What can hang from each mark:
L: N S
N: D L M Q X
D: N
X: N
S: C L
M: S
P: N

Known rows, with every way that one mark hangs from another:
D{N{Q X}}: [+3.20,-1.36,-3.29,+1.10,+0.10,-2.06,+2.36,-1.01,+2.51,-2.58,+2.05,-1.12,-1.52,-2.27,-0.48,+0.42,+1.60,+1.28,+3.22]
X{N{D M}}: [-2.08,+1.13,+1.40,+2.25,-0.12,+0.36,+0.94,+0.21,-1.93,-1.13,+1.76,-2.22,+3.17,-1.99,-0.19,-0.99,-3.33,+1.95,+0.01]
D{N{M}}: [-1.00,-2.70,-1.06,+1.82,+0.40,-0.18,+1.57,-0.61,-1.69,-2.23,+0.08,-2.08,+3.97,-0.95,+3.58,+2.33,+0.70,+3.34,+0.31]
S{L}: [+1.05,-4.65,+0.20,+0.24,+1.89,+1.76,+1.45,+0.40,+0.05,+0.98,+0.95,-0.16,-3.09,-0.19,+1.91,+2.41,+2.27,+0.61,+2.29]
L{S{C}}: [-0.85,-4.62,+2.95,+0.17,+5.87,+1.74,+2.63,+0.56,+1.86,+0.05,-0.40,+1.16,-5.41,+0.23,+4.18,+4.32,+3.47,-0.20,+1.00]
L{N{Q X} S}: [-0.33,+0.77,-2.14,-2.29,+0.65,-2.64,+1.69,+1.77,+4.23,-1.23,+2.04,+2.19,-3.57,+0.55,-2.73,-0.80,+1.47,-2.34,+3.44]
X{N{D}}: [+0.39,+0.04,+0.75,+1.87,-0.02,+0.67,+1.69,+0.05,+0.27,-1.43,+1.40,-1.22,+0.51,-2.47,-0.35,-0.88,-0.80,+1.39,+0.56]
M{S{C}}: [+2.89,-5.86,+5.02,-1.24,+6.55,+3.02,+3.12,-0.49,+2.06,-0.09,+1.12,+0.65,-4.81,-0.17,+3.00,+3.43,+2.02,+0.54,+1.20]
L{N{D Q X} S}: [-0.95,+2.78,-2.44,-2.04,+0.26,-3.02,+2.27,+1.37,+3.76,-2.33,+1.45,-0.33,-3.25,-0.26,-2.99,-2.53,+2.18,-3.39,+3.01]
M{S{C L}}: [+2.54,-7.37,+5.78,-1.37,+7.55,+3.46,+2.84,-0.74,+1.54,+2.11,+1.17,+0.12,-7.47,-0.38,+4.11,+3.69,+3.51,-1.27,+2.75]
D{N{L M}}: [-2.17,-0.13,-1.44,+1.70,-0.58,+0.86,+0.66,-0.52,-2.01,-1.54,-1.20,-2.44,+4.08,-0.12,+4.92,+2.16,+0.42,+3.66,-0.50]
X{N{D M{S} Q}}: [+1.07,+1.66,+2.74,+0.49,+2.06,+0.19,+1.92,-1.12,+0.23,-0.78,+2.76,-2.42,-0.63,-2.64,-1.15,-2.21,-3.00,+0.67,+1.21]
N{M{S{L}} Q}: [+1.84,-2.63,+2.26,-1.24,+4.02,+1.08,+1.84,-0.78,-0.05,+1.21,+2.47,-1.44,-3.82,-0.43,+0.60,+0.78,-0.49,+0.00,+2.70]
X{N{M}}: [-1.41,-0.82,+1.72,+1.95,+0.31,+0.73,+0.37,+0.55,-1.46,-0.13,+2.19,+0.15,+2.92,-1.27,+0.16,+0.69,-3.79,+3.03,+0.54]
X{N}: [+1.03,-1.82,+0.95,+1.58,+0.43,+1.03,+1.23,+0.40,+0.77,-0.46,+1.80,+1.23,+0.23,-1.66,+0.09,+0.83,-1.24,+2.53,+1.07]
M{S{C L{N}}}: [+1.80,-6.14,+5.31,-2.89,+6.12,+2.37,+2.33,+0.57,+2.12,+1.63,+0.74,+0.74,-5.34,+0.44,+3.05,+2.35,+3.97,-2.65,+2.84]
N{L X}: [-0.27,+0.83,-1.85,+0.22,-0.66,+1.09,+0.60,+0.71,+1.19,-0.47,+1.42,+0.55,-1.33,+1.01,-0.49,+0.87,-1.50,+2.01,+1.56]
S{L{N}}: [+0.23,-3.37,-0.35,-1.56,+0.31,+0.50,+0.91,+1.90,+0.50,+0.49,+0.57,+0.60,-0.82,+0.51,+0.68,+0.81,+2.82,-1.12,+2.41]
X{N{L M Q}}: [-0.46,+3.49,+0.46,+1.60,-0.97,+0.94,-0.41,+0.70,-0.59,+0.44,+1.26,-0.77,+1.14,-1.13,+0.08,-0.67,-4.17,+2.74,+0.42]
M{S{C L{N{Q}}}}: [+3.53,-4.80,+4.55,-3.12,+5.94,+1.59,+2.42,+0.64,+2.88,+1.52,+1.08,+0.26,-6.84,-0.31,+1.86,+1.38,+3.97,-3.25,+3.38]
D{N}: [+1.46,-3.79,-1.82,+1.45,+0.49,+0.13,+2.43,-0.82,+0.60,-2.56,-0.24,-0.97,+1.29,-1.44,+3.39,+2.48,+3.16,+2.79,+0.76]
P{N}: [+1.75,-4.73,-0.64,+0.50,-0.81,+0.70,+1.61,+0.69,-0.39,-1.94,-0.05,-0.31,-0.16,-0.99,+3.48,+0.82,+0.32,+2.62,+0.55]
P{N{M}}: [-0.69,-3.61,+0.11,+0.95,-0.84,+0.37,+0.77,+0.86,-2.68,-1.59,+0.35,-1.45,+2.41,-0.50,+3.55,+0.69,-2.23,+3.04,+0.06]

Rows:
[+2.10,-3.89,+5.00,-0.99,+6.57,+1.93,+2.00,-0.48,+0.28,+1.84,+2.00,-1.69,-5.86,-0.73,+2.28,+2.06,+0.32,-0.98,+2.75] -> N{M{S{C L}} Q}
[-3.63,+4.20,-1.29,+0.87,-1.16,+0.28,+0.30,+0.42,-1.85,-1.22,+1.35,-3.48,+1.90,+0.64,-0.71,-1.08,-3.71,+1.40,+0.49] -> N{D L M X}
[+1.84,+3.02,-3.02,-1.58,-1.90,-2.73,+1.65,+1.79,+2.66,-3.14,+2.34,-1.49,-0.22,-0.83,-4.85,-3.35,+0.12,-1.94,+2.62] -> L{N{D Q X}}
[-3.26,+3.82,+1.03,+2.10,-1.17,+1.49,-0.05,+0.34,-2.29,-0.43,+0.42,-2.63,+3.20,-1.07,+1.21,-1.17,-3.67,+2.22,-0.77] -> X{N{D L M}}
[-0.46,+2.50,-2.31,-0.55,+1.10,-0.18,+1.34,+0.23,+3.44,+0.00,+1.28,+0.78,-6.07,+0.55,-0.53,+0.36,+0.31,-0.07,+2.67] -> N{L{S} Q X}
[-0.19,-0.41,-2.89,+1.26,-0.81,-0.02,+1.28,-0.77,+1.06,-1.61,+0.29,-0.91,+0.35,-0.61,+2.35,+1.49,+1.30,+2.35,+1.72] -> D{N{L X}}
[-2.00,-1.54,+2.18,+0.10,+4.19,+2.93,+1.53,+0.77,+1.48,+0.69,-1.80,+0.61,-4.82,+1.20,+5.49,+3.89,+2.84,+0.52,-0.02] -> N{L{S{C}}}
[+1.15,+1.88,+0.61,-0.91,+2.34,-1.13,+2.44,-1.23,+0.86,-1.69,+3.92,-3.19,-2.31,-1.06,-3.41,-2.29,-3.03,-0.47,+2.65] -> N{D M{S} Q X}
[-5.49,+3.49,+1.60,+1.71,+0.59,+1.25,+0.47,-0.07,-1.31,+0.16,-0.21,-1.78,+0.76,-0.69,+2.61,-0.47,-2.05,+1.07,-0.49] -> X{N{D L{S} M}}
[-4.63,-0.41,+2.89,+0.47,+4.10,+2.59,+0.67,+0.83,-1.05,+1.09,-1.31,-0.50,-1.91,+1.63,+5.58,+3.78,+0.01,+1.05,-0.53] -> N{L{S{C}} M}
[-4.99,+0.45,+2.25,+0.38,+3.82,+1.25,+0.45,+0.72,-0.14,+1.24,+0.59,+0.07,-3.11,+1.66,+2.90,+2.82,-1.79,+0.23,+1.53] -> N{L{S{C}} M X}
[+1.12,-1.02,-1.94,+1.62,+0.28,-1.17,+1.72,-0.75,-0.50,-2.44,+0.60,-2.65,+2.23,-1.74,+2.03,+1.15,+0.64,+2.64,+0.98] -> D{N{M Q}}
[-0.86,+2.70,+0.29,+1.77,-1.04,+1.80,+0.81,+0.18,+0.02,-0.78,+0.00,-1.53,+0.65,-1.51,+1.11,-1.05,-1.00,+1.75,-0.33] -> X{N{D L}}
[-0.47,+2.40,-3.02,+1.45,-1.00,-1.23,+0.62,-0.80,-0.02,-1.50,+1.01,-2.58,+1.14,-0.96,+1.06,+0.17,-1.22,+2.17,+1.99] -> D{N{L M Q X}}
[+0.92,+0.98,-1.56,+0.50,+0.20,-1.61,+0.89,+0.57,+0.20,-1.18,+3.90,-0.92,-0.48,-0.47,-3.49,-0.38,-4.09,+1.45,+2.80] -> N{M Q X}
[-1.31,-0.03,+1.56,-0.63,+2.53,-0.10,+2.32,-1.01,-0.41,-1.46,+3.51,-2.54,-0.31,-0.16,-1.69,-0.88,-3.01,+0.25,+1.86] -> N{D M{S} X}
[-3.27,+3.31,-0.62,+1.07,-0.97,+1.54,+0.42,+0.56,-2.79,-1.57,-0.64,-3.97,+3.20,+0.68,+1.94,-0.15,-2.02,+2.28,-1.56] -> N{D L M}
[-1.65,-0.88,-0.84,+1.16,-1.59,-1.12,+1.18,+0.33,-2.29,-2.46,+1.60,-3.47,+1.64,-1.34,+0.94,-1.77,-3.26,+1.14,+1.34] -> P{N{D M X}}
[-2.25,-1.71,-0.31,-1.24,+0.03,-0.88,+0.03,+1.91,-0.76,+0.91,+2.46,+0.04,+0.49,+0.90,-1.36,+0.03,-0.88,-1.31,+3.63] -> S{L{N{M X}}}
[+1.85,-1.05,-1.77,-1.75,-0.12,-1.43,+0.83,+1.74,+2.27,+0.45,+2.54,+0.49,-3.33,-0.28,-2.82,-1.02,+1.41,-2.42,+4.66] -> S{L{N{Q X}}}
[-1.95,-2.22,+3.41,-0.58,+3.09,+0.85,+0.89,+2.05,-1.69,+0.55,-0.23,-2.97,-0.63,-0.12,+2.51,+0.83,+1.92,-2.94,+1.69] -> S{C L{N{D M}}}
[-3.11,+1.00,-1.51,-1.78,+0.48,-2.05,+2.11,+1.43,+2.59,-2.09,+1.19,+0.32,-1.44,+0.59,-1.54,-1.26,+2.17,-2.77,+2.36] -> L{N{D X} S}
[-2.51,+0.60,-2.06,+1.60,-0.79,-0.24,+0.45,-0.65,-1.17,-1.30,+0.53,-2.01,+2.92,-0.06,+2.58,+1.40,-1.31,+2.86,+1.35] -> D{N{L M X}}
[-0.57,-2.71,+4.10,-2.42,+3.68,+0.93,+1.43,+1.59,+0.18,-0.56,+1.01,+0.33,+1.15,+1.23,+1.39,+1.35,-0.21,-0.41,+0.69] -> L{N{M{S{C}}}}
[-4.77,+0.66,+0.04,+0.66,-0.64,+0.91,+0.97,+0.25,-2.60,-1.26,-2.15,-3.46,+0.36,+0.02,+6.09,-0.48,-0.43,+1.05,-1.05] -> P{N{D L{S} M}}
[-2.57,+0.94,-0.49,+1.15,-2.35,+1.19,+0.44,+0.62,-3.37,-1.92,-1.48,-4.31,+2.92,-0.35,+4.68,-1.27,-1.99,+2.31,-1.37] -> P{N{D L M}}
[-0.13,-3.95,+1.11,+0.30,+2.77,+0.45,+2.48,-1.91,-0.58,-1.68,+0.77,-1.66,+1.98,-0.75,+3.95,+2.32,+1.05,+2.62,+0.81] -> D{N{M{S}}}
[-0.14,+0.56,+1.24,-1.69,+3.46,-0.89,+2.70,+1.83,+3.16,-1.76,-0.78,-1.23,-4.42,-0.57,+1.27,-0.24,+4.65,-3.86,+1.35] -> L{N{D Q} S{C}}
